Each row was made from one small tree. The marks that hang from a mark follow it in brackets, in alphabetical order. Every link used is in the known rows. Write each row's tree.
In the rows, 128 means zero.
Known rows:
G{B{U}}: [173 147 101 164 147 147 132 182 102 127 117 133 107  60  90 119  97 115
 123 101 141  92  99  98 108  96 161 110  71  61 120 137  38  96  86 149
 111 121]
U{A P{H{Z}} R}: [132  99 154 134 110 168 192  70 147 135 134 141 148 132  95 156  90 148
 109 123 163 117 119  97 123  67 139 157 104 120 153  98 113 124 108 123
  93 136]
H{M{U{A R}} P Z}: [156 126 115  96 127 179 215 120 142 123 118 186 112 171  74 116  91 127
 152  70 177 115  92  65 158 109  73 149  93 143 143 104 126 158  99 137
 118 146]
D{G{B{U{A{Q} M}}}}: [177 104  52 124 154 167 133 131 118 134  68 135 126 112  79 128 156  82
  66 144 146 138  79  88 159 120 172  54  79  69 121 121  45 102 151 171
 148 133]
H{M P{U{A R}} Z}: [180 116 123 105 132 171 219 123 140 144 122 132 127 162  77 109  90 121
 151  79 195  76  81  40 136 114  88 156 128 124 160  99 136 148 120 135
 121 128]
Y{U{D M P R Z{H}}}: [ 91 144 151 135 112 143 136  67 106 105 163 134 182 109 156 149 165 134
  48 178 105 142 123 113 157  70 170  97  95 147 140 110 151 152 171 138
 158 119]
R{Q{A{U{P Z}}}}: [137 117 113 172 127 122  74 117 109  93 133 123 123  67 166  91 117 106
 126 136 100 135 134 125 162 124 143  74  59 119 144  97  92 158  71 126
  63  76]
Y{U{A D P R Z}}: [105 112 171 104 121 139 141  70 116  94 155 156 192 134 145 149 137 131
  53 160 117 129  84  93 159  73 154  77  76 146 185  86 116 138 153 143
 130 129]
H{M P{U{A D R Z}}}: [144  93 130  95 114 132 169  73 124 117 138 118 158 180 101  96 115 122
 136 109 162  86  62  53 171  93 107 132 123 155 192  89 152 147 139 132
 135 135]
A{Q U}: [138 160  90 158 154 103 118 161  96 114  99 163 112  94  92 119  83  80
 150  86 139 115 131 125 136 148 174  97  68 120  85 122  79 111  71 157
  74 117]
M{H}: [141 165 111 175 113 114 166 147 116 111 118 160 101  77 101 138  81 139
 161  77 121 134 120 122 116  71 140 145  66  99  87 135  84 119  84 152
  91 124]
U{A B D M P{H}}: [128  85  90 116  48 149 157  28 148 110 164  96 152 144 104 155 124 125
  71 147  88 137  56  73 172  75 137 100 123 152 151 114 114 138 141 139
 130  90]
Y{U{B D{G} M}}: [145 133  91 128 115 137 142  97 107 116 127 161 138 104 159 126 145 112
  92 151 101 130  77  80 164 119 141  73 119 128 128 131 107 108 187 141
 152  90]
B{G U}: [138 123  94 168 157 140 132 184 111 137 102 171 110  67 119 122  78 105
 131  89 133 115  84 138 136  92 148 122  55  65 122 141  55 103 121 125
 104 163]
R{Q{A{U{D Z{H{P}}}}}}: [128 139  73 181 114  84  75  79  76  92  92  98 117  83 147  65 140 104
 165 118 139 136 150  99 175 111 141 105  58 138 117  91 108 158  77  90
 116 104]
P{H U{A B D{G} R}}: [157  64 110 119 114 114 155  42 103 149  84 123 171 150 131 133 126 117
 151 135 144 108  79  65 140  67 180 135 141 132 161 111 117 102 166 107
 130 151]
U{A B M P{H{Z}} R}: [129  83 129 113  76 184 191  24 167 137 146 119 161 160  97 167 127 139
  74 161 140 121  91  76 156  68 135 132 109 146 163  97 140 147 141 121
 122  98]
Y{U{B D P{H} R}}: [ 90 106 147 123  87 134 149  54 100 111 157 144 184 122 156 147 118 140
 101 133 121 110  99  85 137  90 169 108 104 146 133 115 119 108 130 105
 113 106]
P{H{M} U{A{Q} B R}}: [144  86  89  84 110 146 176  79 107 145  96 106 173 147  75 128 116 103
 146 121 171  75  77  50 150 128 157 138 131 141 125 119 139 120 127 131
 120 114]
D{G{B{U{R}}}}: [166 114 116 141 172 148 142 145 101 144  84 165 124 102 115 129 125 111
 124 120 169 117 113 106 124  87 168 111  73  55 131 126  47  78 137 139
 118 154]
D{U{M}}: [158 141  90 158 119 126 150 159 109 136 141 148  99  81 115 144  85 107
 103 136 135 114  90 122 114 127 134 103 116  87 114 154  98 113 154 185
 138 122]
Z{U}: [141 162  91 154 150 125 153 172  88 114 144 168 102  59  91 139  72 110
 144 116 137 133 124 121 123 100 123 120 104  95  96 154  57 121  98 172
 100 139]
D{G{B} U{A R{Q} Z}}: [167  86  92 102 156 131 108  93  87 132  71 152 134 106 156 129 172 108
 117 192 178 138 122 103 135 113 169  98  64  72 167 112  93  93 190 155
 148 147]
B{G{D{U{M P Z}}}}: [116  98 125 150 121 131  85 117 138 104 154 154 109 111 139 120 117  96
  69 175 112 118 103 143 150  97 181  81  94  83 160 109 137 113 175 158
 152 135]
P{U{M{H}}}: [167 140 103 189 109 130 166 160 122 136 133 124 112  88 111 125  97 130
 145  88  97 117 102 104 105  78 169 130 106 109 101 137 115 146 110 167
 113 121]
A{U{D{G} P R}}: [123 109 142 128 141 107 118  88 118 111 124 176 134 161 151 136 116  92
 125 100 122 151 121 124 161 101 168  89  91 125 136  98 101 118 134 132
  86 145]
D{U}: [153 151 106 161 133 106 146 171  91 129 125 162  96  65 116 137  67 108
 134 117 149 108 100 124  97 120 133 115 102  76 108 150  82  98 126 168
 115 132]
P{H U{B D{G} M Z}}: [142  78  98 166 107 120 117  39 117 143 124 115 151 108 166  93 144 130
 138 169 104  89  92  92 151  73 184 131 166 140 173 114 169 109 169  98
 129 103]
R{Q{A{U}}}: [172 133  84 174 130 114 100 164  90 111 103 123 103  61 135  94  94  96
 166 102 130 127 134 107 145 150 143  99  62 105 106 130  58 134  73 143
  80  95]
D{U{M Z}}: [140 130 108 162 122 123 128 127 113 134 142 146 114  77 132 130 102 118
  94 171 131 103  95 134 126 105 139 107 113 101 149 135 131 121 156 169
 137 116]
M{H U}: [140 164 106 182 123 120 158 167 108 106 114 194  97  82 109 126  78 135
 179  59  96 142 122 131 110  66 156 140  56 116  78 140  87 143  61 149
  87 151]
G{B{U{D M P{H} Z}}}: [115  81 119 167  91 165  96  69 127 116 165  90 146 102 125 108 148 139
  67 153  97  90  98 103 149  68 193 105 114 101 170 105 120 114 105 113
 124 111]
P{U{Z}}: [161 147 131 182 152 115 135 156 111 130 136 142 128  59 132  99  81 126
 150 123 124  82 106 117 106  83 158 135 113 110 152 127 113 120 104 143
  93 117]
H{P}: [152 162  94 162 121 121 181 133 119 117 136 165  94  97  97 111  56 126
 146  80 155 139  96 106 126  99  89 127  87 111 106 132  64 104  93 155
  89 115]
U{M Z}: [142 145 115 166 122 138 148 119 138 120 155 148 121  81 118 120 100 131
 104 155 116 122 103 126 149  88 125 126  98 122 150 132 118 124 131 166
 114  96]
B{U{A D M P R{Q}}}: [112  67  91 103  80 165 134  78 105  92 140 124 155 157 136 129 141 111
  54 123 122 172  70  82 181 113 147  69  44 130 153 121  64 172 143 150
 144 141]
B{G U{D}}: [122 114 105 163 142 124 112 159  99 113 109 165 117  91 122 109  92 105
 136  82 129 104  85 124 155  94 159 119  55  80 132 128  66  99 123 109
 118 172]
Q{A{U} R}: [196 158 129 175 135 119 111 167  93 125 131 138 111  64 126 120  78  81
 169 123 130  84 123  95 136  95 122 107  95  82 101 125  67 141  66 167
  68 101]

Which tree is each row?
[126 118 115 114 135 147 145 109  87 122 107 161 172  86 162 129 137 139
  97 162 150 143 111  96 145 109 150 104  43 131 159 126  87 135 155 158
 134 122]  Y{U{A R{Q} Z}}
[146 112 105 143  96 149 175  94 143 131 144 124 135  90  96 161  73 134
 102 117 117 148  84 107 122  72 132 128 117 106 129 131  77 114 108 156
  92 117]  U{A P{H}}
[112  85 121 139 136 173 146 130 140 132 142 165 139 134 132 146 110 103
  68 118 122 145  79 141 163  84 149  96  55  89 142 125  84 131 158 139
 115 164]  B{G U{M P R}}
[140  97 146 114 116 104 133  58 112 112 124 125 183 150 121 122 134 115
 124 158 131  80  70  65 157  58 167 114  88 158 194  88 134 144 144 119
 131 126]  P{U{A B D R Z}}
[158 164 104 162 162 112  93 117  92 103  93 168 114  71 135 107 161 117
 159 146 103 130 153 119 137  59 187 134  94 102 116 116 115 105 122 116
 135 153]  M{U{D{G{B}} Z{H}}}
[194 150 101 136 142 125 142 160  78 119 117 152 144  84 101 123  90  79
 148 121 150  90  95  67 118 100 146 103  95  94  93 133  66 141  91 189
  92 133]  P{U{A{Q{R}}}}
[109 128  95  96 100 139 131  32 111 100 113 124 165 106 140 148 166 122
  86 180 126 179 111  96 167  69 134 108  33 148 135 110 107 172 143 126
 127  97]  U{A B P R{Q} Z{H}}
[130 179  91 173 129 110 158  99 114 123 120 143 112  67 109 113  97 133
 138 122 152 142 125 123 128  63 110 144  86 118 112 120 107 127 104 130
 114 115]  U{Z{H{P}}}
[129 118 131 121 133 117 127 112 124 106 114 173 128 139 102 123 103 100
 146 131 156 112 114 100 160  88 169 132  50 107 131 114  90  89 146 131
 131 137]  U{B{G{D}} R}
[166 115 105 180 103 157 166 106 130 159 134 105 124  86 115 110 101 137
 151 129 131  55 105  69 109  96 168 165 153 126 139 125 150 131 111 108
 112  87]  P{H{Z} U{B M}}
[164 136 140 153 171 104 107  93  87 129  90 125 153  99 140 111 171 116
 156 160 149  97 150  95 123  54 213 147 114  99 146 101 136  96 159 109
 145 154]  P{U{D{G{B}} R Z{H}}}
[124  94  84 113 135 109 103  75  56  79 103 158 138 112 152 101 154  95
 160 167 160 154 136  86 192 123 127  83  76 120 119 118  68 126 140 104
 125 135]  Z{U{B D{G} R{Q{A}}}}
[158 110  79 168  99 118  85 130  95  95 128 101 110 101 137  87 123  93
 142 118 107 126 123  91 181 159 153  84  76 131 123 121  86 148 100 142
 113  96]  R{Q{A{U{D M}}}}
[161 128 144 166 146 109 131 146 114 130 110 139 130 110 103 131  83  97
 151 113 151 104 129 116 144 106 148 109  80 113 129 107  81 122  90 144
  87 124]  Q{A{U{R}}}
[145 153 110 126 114 135 148 162 105  88 151 176 100 110 106 103  82 116
 169  67 106 108  97  93 156 132 111 140 113 134 113 146 114 130  90 145
 108 131]  H{M{U{D}}}
[155 159 111 113 117 139 147 119 104  89 148 170 141 103 101 148  97  87
 101 133 135 138  96  89 147  94 112  78  70  97  91 122  51 144  89 189
  74 115]  U{A{Q{R}} P}
[134  74 133 133  96 173 179  66 140 154 140 125 145 142 108 173 110 131
  71 161 166 108 104 100 118  93 152 126 131 106 158 107 143 135 160 144
 140 140]  D{U{A M P{H{Z}} R}}
[103 130 116 113 120 146 149  46 134 106 122 131 178 135  91 165 160 105
  43 188 136 172 118 120 176  71 157  90  65 146 127  98 127 162 156 161
 142 130]  U{A{Q} M P R Z{H}}
[168 145 121 196 118 148 173 156 132 135 128 128 102  92 108 114 106 141
 156  86 122  84 125  92 103  82 170 151 107 108 113 117 140 157  97 135
 111 118]  P{U{M{H{Z}}}}
[167 160  93  82 119 176 156 127 103  94 117 192 120 123  90 110 125  84
 161 120 149  71  97  38 172 125  91 121  80 131  95 117 125 177  71 141
  97  98]  H{M{U{A{Q{R}} B}} Z}
[118 118 156 115 128 127 144  87 104 109 126 155 189 122 133 142 133 134
  86 159 139 110  91  92 157  78 158 101  76 143 181  99 112 124 158 145
 145 140]  Y{U{A D R Z}}
[138 118  84 141 118 137 131 129 101 131 118 146 120 123 141 124 115 100
 135 108 134 152 133 110 151 147 164 117  55 133 116 143  91 148 125 171
 105 114]  A{U{M R{Q}}}
[112 123 104 112  93 109 126  80  78  79 129 157 140 128 144 108 124 118
 157 121 152 134 115  78 168 126 136 125  37 146 123 130  84 124 120 117
 111 109]  U{B D R{Q}}
[181 122  94 136 139 151 128 135 126 130 141 146  95  97 136 148 135  97
  74 163 119 142  99 117 116 119 150  66 130  54 126 129  90  90 179 180
 132 112]  D{G{B} U{M P}}
[151 133 108 146 143 119 138 139 108 124 124 182  96  83 152 144  88 101
 106 128 131 149  97 139 108 113 128  79 120  65 114 134  83  95 159 156
 101 135]  D{G U{P}}
[158  90 104 158 111 119 137  72 131 122  99 122 144 130 135 117 159 125
 118 139  88 130  83  93 158  45 183 105 115 127 167  96 147 152 169 142
 148 145]  P{U{A D{G} M{H} Z}}
[162 165 120 141 141 171 175 184 127 110 135 190  82  89  96 103  77 127
 174  69 137  84 121  92 134 133 101 163 113 116 114 135 129 139  73 132
  95 117]  H{M{U} Z}
[116 118 139 111 132 117 135  28 124 103 106 150 167 137 134 158 159 118
  83 170 132 178 118 116 173  36 146 109  91 129 158  88 122 135 178 123
 142 156]  U{A D{G} P R Z{H}}
[169 133 127 200 135 142 169 152 110 155 123 126 114  60 112 104  63 147
 183  90 157  52 136  91  78  97 172 186 149  99 129 129 123 105  78 108
  86 124]  P{H{Z} U}
[141 128 104 111 147 136 180 134 100 124 126 163 137 116  74 171  91 107
 116 137 159 150 107 105 144  77 128 119  86 111 127 136  60 137 128 182
 126 169]  Z{U{A R}}
[108 132 169 139 131 129 148  91 135 103 163 173 150 115 133 135  98 132
 100 143 135 134 117 138 143  68 131 119  71 125 158 107 112 124 116 141
  79 123]  U{P R Z}
[156 136 101 156 108 119 127 154 104 119 139 137  87  98  96 126  83  99
 104 141 144 110 106 104 112 128 168  98 121  85 117 146  95 109 144 194
 167 118]  G{D{U{M}}}
[131 105 117 136 141 162 188 100 108 147 113 149 141 108  75 161  94 138
 141 136 189 109 140  96 127  71 151 168 118 111 138 119 101 129 107 133
 119 171]  P{H{Z{U{A R}}}}
[105 101 159 135 147 103  96  58 124 105 125 176 145 158 168 124 136 103
 117 132 119 139 128 138 175  82 174  90  87 138 172  80 133 125 138 114
  86 139]  A{U{D{G} P R Z}}
[120 158 109  94 112 157 168 108 118 106 140 166 130 124 109 150 122 108
 131 108 106 146 105  96 153  90 113 133  91 145  84 135 134 166 111 131
 116 111]  Z{H{M{U{B P R}}}}
[125 105  86 172 105 132 137 110 106 117  91 151 111 116 133 119 133 125
 116  90 109 148  91 113 157  70 167 100  83  95 113 127  91 133 138 128
 139 152]  B{U{D{G} M{H}}}
[127 120 110 144 136  87  84  67 114 110  96 160 124 119 159 102 142  95
 148 138 105 108 105 113 177  92 165  93  93 143 160  90 131 117 131 102
 100  99]  A{U{B D{G} Z}}
[178 139  91 156 113 135 155 138 124 135 146 122 122  94 114 118  99 108
 127 128 103  97  70  79 121 103 146 111 121 126 126 142 109 135 131 158
 118  84]  P{U{B M}}
[140 147  75 159 135 122 124 145 113 121 114 148 112 110  92 123 102  80
 120 105 127 125 120 124 153 155 173  86  80 129  92 127  95 127  96 176
  97 107]  A{Q U{M}}
[126 155 124 136 119 105  86 118  77  75 152 168 130 122 132 117 106  65
 139  98 118 107 129  99 157 123 159  73  70 117  84 107  87 147  58 155
  56 115]  A{Q{R} U{D P}}
[153 126 119 150 129 124 140 136  87 100 117 145 131  82 130 103  95 123
 157 129 168 136 134 104 150 130 116 123  52 104 115 133  56 114 101 141
  96 120]  U{R{Q{A}}}
[178 149 145 182 141 112  91 139  99 121 133 141 125  59 145 105  98  93
 159 156 125  69 130 110 148  74 130 108  90  91 137 107 101 148  68 149
  68  97]  Q{A{U{Z}} R}
[ 99  96 113 131 101 139 126  78 160 128 124 156 138 174 138 165 148  92
 109 109  78 152 101 133 179  67 182  96  29 131 118  88 138 160 142 129
  98 127]  A{U{B{G} M{H} P R}}
[108 111 139 127 113 115  92  70  68  77 123 135 185  92 183  84 163 130
 122 183 141  98 116  75 181 120 147  83  44 150 159  95 111 133 130  91
 130  86]  Y{U{B D R{Q{A}} Z}}
[134 112  51 124  94 157 181  89 149 139  99 149 142 131 120 152 148 121
  88 115  99 158  45  83 168  68 131  82  46 125 116 104 106 148 173 141
 153 115]  Y{U{A B{G} M{H{P}}}}
[124  95 101 148  98 173 204  79 146 141  93 139 128 170  79 137 125 144
  97  84 175 132  82  77 149  51 129 118  47 119 139  86 102 179 111 123
 142 157]  B{U{A M{H{P Z}} R}}
[113 106  91 128 107 128 103  68 110 123 117 137 145 131 164 113 155 103
 123 158 119 131 122 106 181 124 164 105  39 163 154 115 135 164 134 138
 106  81]  A{U{B M R{Q} Z}}
